Every row comes from one small tree of marks. The marks that hang from a mark follow it in brackets, in alphabetical order. Every link used is in the known rows. Which tree was each row made from?
Known rows
H[C[G[U Y[F[K] V]]]]: -2.292 0.832 -0.962 2.894 4.487 3.152 -0.476 0.510 1.882 2.200 2.051 0.745 1.946 -1.135 1.710 2.026 1.051 0.194 0.080
U[C[G[Y]]]: -0.251 -0.633 0.079 -0.987 3.000 0.507 -0.982 0.439 1.006 0.572 -0.451 -0.501 0.640 -0.333 -2.263 -0.283 -2.006 0.221 2.824
U[C[G[Y[F[K] H V]]]]: -2.224 0.539 0.936 1.081 3.759 0.827 1.227 2.149 4.896 1.686 0.661 0.805 2.326 -2.016 2.695 4.833 2.377 2.030 3.996
G[U[C] Y[F[K] H V]]: -1.592 1.053 0.713 -0.152 4.010 1.602 1.802 1.924 0.841 0.942 1.128 1.987 2.427 -3.969 2.182 5.143 1.889 1.236 1.945
K[Y[G]]: -0.607 0.924 0.332 -0.621 2.984 1.612 -0.175 0.984 -0.257 1.633 0.765 -2.417 0.359 0.420 1.668 -2.204 2.070 -1.104 1.261
G[U]: 0.364 0.634 -0.894 -0.170 0.136 0.605 -0.558 0.294 -2.500 0.333 0.153 0.473 0.072 -0.813 -1.860 -0.356 -1.463 -0.559 -2.343
Y[G[U]]: -0.157 0.943 -0.612 -0.547 0.565 1.121 -0.385 0.812 -3.891 1.085 1.050 -0.267 0.286 -0.954 -2.447 -1.905 -0.556 -1.776 -3.639
G[U Y[F H[C] V[K]]]: -1.057 0.604 -0.451 0.546 4.855 3.032 0.056 0.546 1.620 0.098 1.419 1.215 2.308 -2.288 0.836 4.506 1.058 1.452 0.868
G[U Y[H]]: 0.417 2.081 -1.250 -3.025 1.142 1.303 -0.083 1.117 -3.023 0.141 -0.367 -0.089 0.573 -2.646 0.238 -0.602 -0.510 -0.944 -1.411
Y[F G[U] H[C] V[K]]: -1.807 0.327 0.490 1.646 3.733 2.755 0.063 0.730 1.343 0.821 2.299 1.189 2.064 -1.810 0.420 4.765 1.019 1.303 -2.313
H[C G[U Y[F V[K]]]]: -1.346 -0.253 -0.396 1.466 3.684 3.454 -0.461 1.885 1.846 0.606 2.099 0.490 2.390 -0.688 -3.526 1.545 -0.741 0.587 2.866
V[K Y]: 2.090 -0.677 -0.081 1.291 1.035 0.711 -1.218 0.649 1.747 0.286 0.867 0.378 0.646 0.438 -1.741 0.546 1.041 2.171 3.363
G[U[C] Y[F V]]: -1.510 -0.326 0.350 -0.104 5.336 1.259 0.228 0.251 -0.339 0.528 0.856 -0.094 2.104 -1.848 -3.552 3.104 0.411 0.937 2.308
F[K[Y[G[U] V]]]: -1.529 1.393 -0.327 1.687 3.470 2.055 0.340 1.724 -1.107 2.061 2.319 -0.250 1.457 -0.874 0.929 -0.292 3.673 -0.758 0.042
H[C G[U]]: -0.969 -0.089 -0.483 0.544 1.393 1.718 -1.134 0.547 -0.454 0.326 0.803 0.749 0.275 -0.835 -1.884 -0.216 -5.724 -0.475 -0.633
F[K[Y[G[U[C]] H V]]]: -1.767 1.009 0.771 0.453 5.270 1.375 0.971 2.102 0.433 1.535 1.694 0.885 1.831 -2.861 2.549 3.672 1.283 0.894 1.390
Y[F G[U] V[K]]: -1.178 0.183 0.035 2.080 1.319 1.908 0.021 2.031 0.029 1.372 2.200 0.445 2.016 -0.319 -3.338 1.951 3.206 0.556 -1.444
H[C]: -0.613 -0.657 0.290 0.699 2.642 0.961 -0.378 -1.819 0.731 -0.333 0.512 0.667 -0.066 -0.190 2.057 1.373 -2.265 0.335 -0.179

Write each row's tree
-1.742 -0.958 -0.209 0.449 5.052 -0.185 -1.090 0.002 1.835 0.163 0.205 -0.420 1.230 0.071 -4.463 1.423 -0.718 1.372 3.872 | U[C[G[Y[V]]]]
-2.027 1.961 -0.332 1.402 1.800 1.202 1.000 2.754 4.260 1.945 0.877 -0.116 1.946 -1.188 3.407 2.679 4.489 0.918 1.862 | C[G[Y[F[K] H V]]]
0.378 -0.048 1.496 1.413 3.336 1.993 0.410 1.539 -0.309 3.096 2.339 0.819 1.848 -2.487 0.384 2.233 1.119 0.811 1.387 | V[Y[F[K] G[U[C]]]]
1.087 0.405 -0.356 0.307 4.016 2.626 -1.594 0.093 -1.083 0.898 1.993 1.022 1.106 -1.942 -0.263 1.602 -1.889 1.290 -1.273 | V[K Y[G[U] H[C]]]
-0.592 0.773 -0.223 -2.056 3.525 1.774 0.054 -1.040 0.011 -0.454 -0.009 0.052 0.482 -1.947 3.637 0.978 -1.410 -0.131 1.084 | G[Y[H[C]]]
-1.152 -1.151 1.271 1.709 3.247 1.629 0.338 1.566 0.526 0.896 1.935 1.288 2.264 -1.198 -3.800 4.120 1.039 1.597 0.637 | Y[F G[U[C]] V[K]]
0.330 1.677 0.306 -0.055 1.066 2.911 0.316 5.268 3.785 2.099 0.373 -0.719 1.646 -1.018 1.574 1.467 0.227 1.067 2.543 | V[K[Y[F H[G[U]]]]]
-1.145 1.816 -1.549 -1.654 2.873 0.689 -0.220 0.541 -1.913 -0.393 0.298 -0.063 1.231 -2.220 -2.460 1.035 0.812 -0.019 -0.463 | G[U Y[H V]]
-0.335 1.011 1.399 1.500 3.676 2.490 0.713 0.409 2.710 2.764 2.507 0.293 1.459 -2.226 7.238 3.264 2.243 0.947 1.098 | V[Y[F[K] G H[C]]]
-2.274 -0.441 1.071 1.234 4.196 0.748 0.186 0.485 -0.366 1.337 1.712 -0.158 1.885 -1.347 -3.471 3.568 0.400 0.693 -0.614 | Y[F G[U[C]] V]
-1.578 0.760 0.675 0.939 4.230 1.101 0.853 3.624 3.137 1.164 1.024 1.321 1.767 -2.591 0.565 3.778 -1.665 1.840 4.012 | F[K[Y[H[G[U[C]]] V]]]
-2.641 1.028 0.394 2.536 2.479 2.140 1.112 2.177 3.578 1.429 2.023 1.885 1.943 -2.554 2.988 5.021 -1.129 1.182 0.177 | Y[F[K] H[C G[U]] V]
-0.944 1.186 -0.348 -1.012 2.788 2.008 -0.463 -0.380 -2.447 0.548 1.105 0.575 0.393 -2.340 1.863 1.045 -2.586 -0.911 -4.367 | Y[G[U] H[C]]
-0.148 1.307 0.465 1.735 2.614 2.864 0.134 2.226 3.224 2.618 1.967 0.949 1.591 -2.703 3.776 3.412 -1.996 1.385 1.213 | V[Y[F[K] H[C G[U]]]]
1.032 0.439 -0.538 2.470 4.094 2.688 -2.354 1.076 4.347 2.128 1.227 0.403 1.425 -0.973 1.058 3.856 -1.797 3.021 -0.068 | V[K Y[F H[C[G[U]]]]]
